What can hang from each mark
sapok: tuno
donimu: bonisup napos tuni tuno
tuno: donimu sapok
bonisup: donimu
mopopob: napos
napos: donimu
tuni: doki donimu

Known rows, with every way that one mark hangs from another
sapok[tuno[donimu[bonisup napos tuni]]]: [ 2.49 -1.12 -2.67  2.31  1.13 -3.77 -2.75 -0.83 -1.25 -5.42  0.53 -2.98
 -4.36 -1.20  3.55  2.76 -1.94  0.46 -1.81]
donimu[bonisup napos tuni[doki] tuno]: [-0.13  0.08  0.58 -3.13  0.55  1.09  0.02 -1.33 -0.14 -6.93  0.17 -3.39
 -2.96 -1.49  0.80 -1.12 -1.50 -0.12 -2.44]
donimu[napos]: [ 3.05  1.29 -0.50  0.02  0.96  0.68 -0.27  2.31 -1.65 -3.22  1.14  0.17
 -1.40  0.29  1.61 -1.78 -0.33 -1.52  3.20]
mopopob[napos[donimu]]: [ 1.11 -0.13 -1.10  1.10  0.78 -1.54 -0.38  0.64  1.25 -3.13  0.77  0.04
 -2.16  3.75  2.23 -1.55 -0.98 -4.81  4.32]
bonisup[donimu[napos tuno[sapok]]]: [ 2.58  0.08 -2.79  3.44  0.28  1.42 -4.71  3.86 -3.14 -5.04 -1.08  0.87
 -1.32 -0.94  1.45 -0.81 -1.79 -1.49  0.34]
bonisup[donimu[tuno]]: [ 1.85 -3.95 -0.37  3.89 -1.50 -1.93 -1.90  1.66 -2.31 -1.81 -0.79  1.39
 -0.06  0.80 -0.53 -0.75 -0.95 -1.22  1.55]
napos[donimu[tuni tuno]]: [-0.03 -2.28  1.30  1.03 -1.68 -1.61 -0.17 -0.23 -0.17 -4.54 -0.24 -1.31
 -1.78  1.18 -0.75  1.05 -0.21  0.45  3.05]
tuno[donimu[bonisup napos tuni] sapok]: [ 2.64  4.34 -3.86  0.55 -0.38 -1.50 -4.15 -0.64 -2.96 -6.27 -1.10 -2.94
 -7.07 -2.01  5.57  1.72 -1.98  2.03 -0.38]
bonisup[donimu[tuni]]: [ 0.98 -2.16  1.70  1.81 -1.84 -0.38 -2.77  1.06 -2.37 -2.00  1.10  0.25
 -3.17  0.22  0.13 -1.97 -0.94 -0.09  2.52]
mopopob[napos]: [ 2.26 -1.00 -0.40  0.04  1.14 -1.07 -1.54  2.61 -0.70 -2.32 -0.12  0.07
 -0.62  2.81  1.53 -1.04 -1.06 -3.68  2.34]
mopopob[napos[donimu[tuno]]]: [ 0.44 -3.22 -1.44  1.26  0.98 -1.96 -0.88  1.25  1.17 -4.66 -0.61  0.25
 -0.36  3.95  0.95 -0.37 -1.32 -4.07  3.02]
napos[donimu[bonisup]]: [ 2.27  2.49 -1.04  3.86 -1.16 -2.43  2.24 -3.46  0.79 -2.19 -0.36 -0.33
 -4.69  0.62  1.97 -0.44  1.25  0.05  3.99]
donimu[bonisup napos tuni tuno]: [ 2.00 -1.62  0.52 -0.20  1.14 -0.53 -0.77 -0.51 -2.90 -7.60 -0.73 -2.19
 -3.59 -1.09  0.66 -0.01 -0.64  2.63  0.28]
sapok[tuno[donimu[bonisup]]]: [ 3.71 -0.81 -3.73  5.10 -0.83 -5.98 -1.04 -1.54 -0.15 -0.63 -1.44 -0.75
 -2.17 -0.32  3.12  3.82 -1.09 -0.93 -1.80]
mopopob[napos[donimu[bonisup tuni[doki]]]]: [-1.75  0.95 -0.24 -2.04  0.14 -0.15  0.12 -3.70  3.23 -5.64  1.04 -3.14
 -5.63  1.83  2.45 -2.15 -1.90 -4.33  0.06]
tuno[donimu[napos tuni] sapok]: [ 2.19  3.22 -3.21 -0.64 -0.47 -0.62 -5.09  2.56 -2.59 -4.97 -0.23 -2.39
 -4.67 -1.08  4.94  1.93 -2.53  0.15  1.10]
tuni[doki donimu[bonisup]]: [-0.26  3.05 -0.49  2.21 -2.38 -2.06  1.50 -3.35  1.89 -1.37 -2.42 -0.63
 -3.44 -1.38  3.77 -0.77  0.35 -4.26 -1.41]
sapok[tuno]: [ 3.52 -1.64 -0.74  3.52 -0.61 -2.02 -0.53  2.39  0.20  0.17 -0.33  0.13
  1.77 -0.11 -0.72  2.16 -0.01 -1.84 -0.36]
bonisup[donimu[tuni[doki] tuno[sapok]]]: [-0.57 -0.40 -0.68  0.22 -2.40  1.35 -4.46  1.91 -0.14 -3.42 -1.35 -1.69
 -1.50 -1.48 -0.01 -0.47 -2.80 -2.29 -3.24]

Rows
[ 0.22 -3.96  0.82  0.83  0.34  0.80 -3.75  2.50 -3.49 -6.69  1.17 -0.33
 -1.87  0.15 -0.22 -1.72 -2.16  0.29  1.63] -> bonisup[donimu[napos tuni tuno]]
[-0.17 -0.90  1.20 -1.79 -1.44 -0.91  0.83 -2.31  0.83 -4.05 -1.02 -3.21
 -2.32 -1.20 -0.62  0.61 -0.80  0.28 -2.68] -> donimu[bonisup tuni[doki] tuno]
[ 3.56  1.79 -2.32  0.65  0.81  1.27 -2.88  4.25 -2.27 -4.89 -1.89 -0.45
 -0.32 -0.72  1.21  0.92 -0.65 -0.50  0.48] -> donimu[napos tuno[sapok]]
[ 1.13 -0.66 -1.16  1.52 -0.06  1.81 -5.80  3.58 -3.57 -6.96 -0.40 -0.83
 -2.70 -1.45  0.73 -0.50 -2.31  0.56  0.17] -> bonisup[donimu[napos tuni tuno[sapok]]]
[ 1.90  3.56 -2.87  4.94 -0.03 -1.25 -2.51  0.40 -2.54 -6.91 -4.65 -0.45
 -4.02 -2.47  4.27  1.15  0.03 -0.21 -1.03] -> tuni[donimu[bonisup napos tuno[sapok]]]
[-0.09  4.25 -2.45  3.30 -2.35 -1.68 -1.10 -1.91  1.30 -3.31 -5.41 -1.20
 -2.62 -2.60  3.04  1.68 -0.29 -3.09 -4.35] -> tuni[doki donimu[bonisup tuno[sapok]]]
[ 3.48  4.07 -5.20  1.24 -0.08 -1.40 -3.89  3.19 -2.26 -3.16 -0.78 -0.72
 -3.49 -0.58  5.62  1.36 -2.12 -1.79  1.24] -> tuno[donimu[napos] sapok]
[-0.28  2.52 -2.08 -2.88 -0.32 -1.42 -1.03 -2.60  0.22 -5.11  1.35 -3.44
 -6.23 -1.01  4.96 -0.55 -2.89 -1.90 -1.83] -> tuno[donimu[bonisup napos tuni[doki]]]
[-0.32 -1.32 -1.56 -0.62 -1.75 -3.20 -2.33  0.50  2.49 -0.48  0.70 -2.92
 -0.36 -0.42  2.09  2.80 -2.90 -3.82 -4.39] -> sapok[tuno[donimu[tuni[doki]]]]
[ 2.90  3.05 -2.82  4.54 -1.42 -2.12 -0.37 -1.62  0.03 -4.12 -3.55 -0.71
 -4.00 -0.77  1.33  2.01  0.73  0.71  0.99] -> napos[donimu[bonisup tuno[sapok]]]
[ 1.27 -1.68 -0.52  2.80 -1.97 -0.14 -5.42  2.58 -3.10 -4.09 -1.86 -0.59
 -1.93 -1.16 -0.49  0.91 -1.58  1.16 -0.20] -> bonisup[donimu[tuni tuno[sapok]]]
[ 1.31  0.89 -1.54  2.64  1.04 -2.27  0.53 -2.46  1.03 -4.22 -0.16 -0.29
 -4.84  2.77  2.68 -1.29 -0.25 -3.01  3.31] -> mopopob[napos[donimu[bonisup]]]
[ 0.91 -1.85 -1.80  2.78  1.49 -2.99 -0.08 -1.93  1.04 -5.96 -1.58 -0.52
 -3.37  3.05  1.41 -0.35 -0.90 -2.40  1.88] -> mopopob[napos[donimu[bonisup tuno]]]
[ 0.22  3.85 -2.80 -2.03 -3.38 -1.21 -3.80  0.69  0.92 -1.61 -1.04 -3.26
 -3.37 -1.08  4.11  1.86 -2.96 -2.27 -2.75] -> tuno[donimu[tuni[doki]] sapok]
[ 1.83  1.74 -1.71  4.92 -2.45 -2.16 -2.84  2.64 -1.60 -2.77 -4.90  0.46
 -0.31 -1.02  2.36  2.57  0.08 -1.83 -0.54] -> tuni[donimu[tuno[sapok]]]
[ 1.54 -1.94 -2.61  0.97  0.49 -2.47 -3.99  2.38 -1.21 -4.21  1.39 -2.32
 -1.67 -0.08  3.10  2.88 -2.55 -1.32 -1.09] -> sapok[tuno[donimu[napos tuni]]]
[-0.44  4.26 -1.10  0.81 -0.07 -0.23  0.93 -2.34  1.10 -4.10 -0.92 -0.88
 -4.22 -1.60  5.05 -2.29 -0.27 -4.99 -1.16] -> tuni[doki donimu[bonisup napos]]
[ 3.45 -0.11 -4.40  4.15  1.47 -4.32 -1.31 -0.63 -0.60 -3.48  0.15 -1.15
 -2.86 -0.67  4.37  2.63 -1.52 -1.41 -1.14] -> sapok[tuno[donimu[bonisup napos]]]
[ 1.64  2.71 -1.10  3.94  0.29 -1.64  0.17 -1.41 -1.70 -4.73 -1.43  0.15
 -4.78 -0.99  4.53 -1.10  0.62 -1.30  1.75] -> tuni[donimu[bonisup napos]]
[ 2.91 -0.98 -3.98  2.66  0.62 -3.15 -2.54  2.78 -0.89 -2.35  0.53 -0.55
 -0.11  0.33  3.39  2.24 -2.16 -3.23 -0.42] -> sapok[tuno[donimu[napos]]]
[ 2.14  3.00 -2.17  6.02 -1.93 -3.26 -1.97 -0.55 -1.64 -4.07 -6.01 -0.25
 -2.96 -1.91  2.89  2.74  0.79  0.38 -1.57] -> tuni[donimu[bonisup tuno[sapok]]]
[ 2.36  1.14 -0.85 -0.67  0.26  1.80 -4.28  3.81 -2.96 -6.79 -1.18 -1.90
 -1.51 -1.55  0.63  1.33 -1.54  1.52 -0.18] -> donimu[napos tuni tuno[sapok]]
[ 4.00  5.38 -5.70  2.27  0.16 -2.39 -2.86 -0.35 -2.32 -4.53 -1.69 -1.33
 -6.04 -1.40  6.12  1.53 -1.61 -0.21  0.42] -> tuno[donimu[bonisup napos] sapok]
[-1.51  0.03  0.66 -0.63 -1.89 -1.40  1.66 -4.27  2.73 -5.00 -0.71 -3.09
 -4.07 -0.28  0.26 -0.05 -0.47 -0.88 -0.96] -> napos[donimu[bonisup tuni[doki] tuno]]
[ 1.60  1.97 -1.36  2.94 -1.93 -1.50 -1.75 -2.16 -0.18 -5.87 -3.02 -2.19
 -5.04 -1.27  0.93  2.39  0.21  2.70  0.84] -> napos[donimu[bonisup tuni tuno[sapok]]]
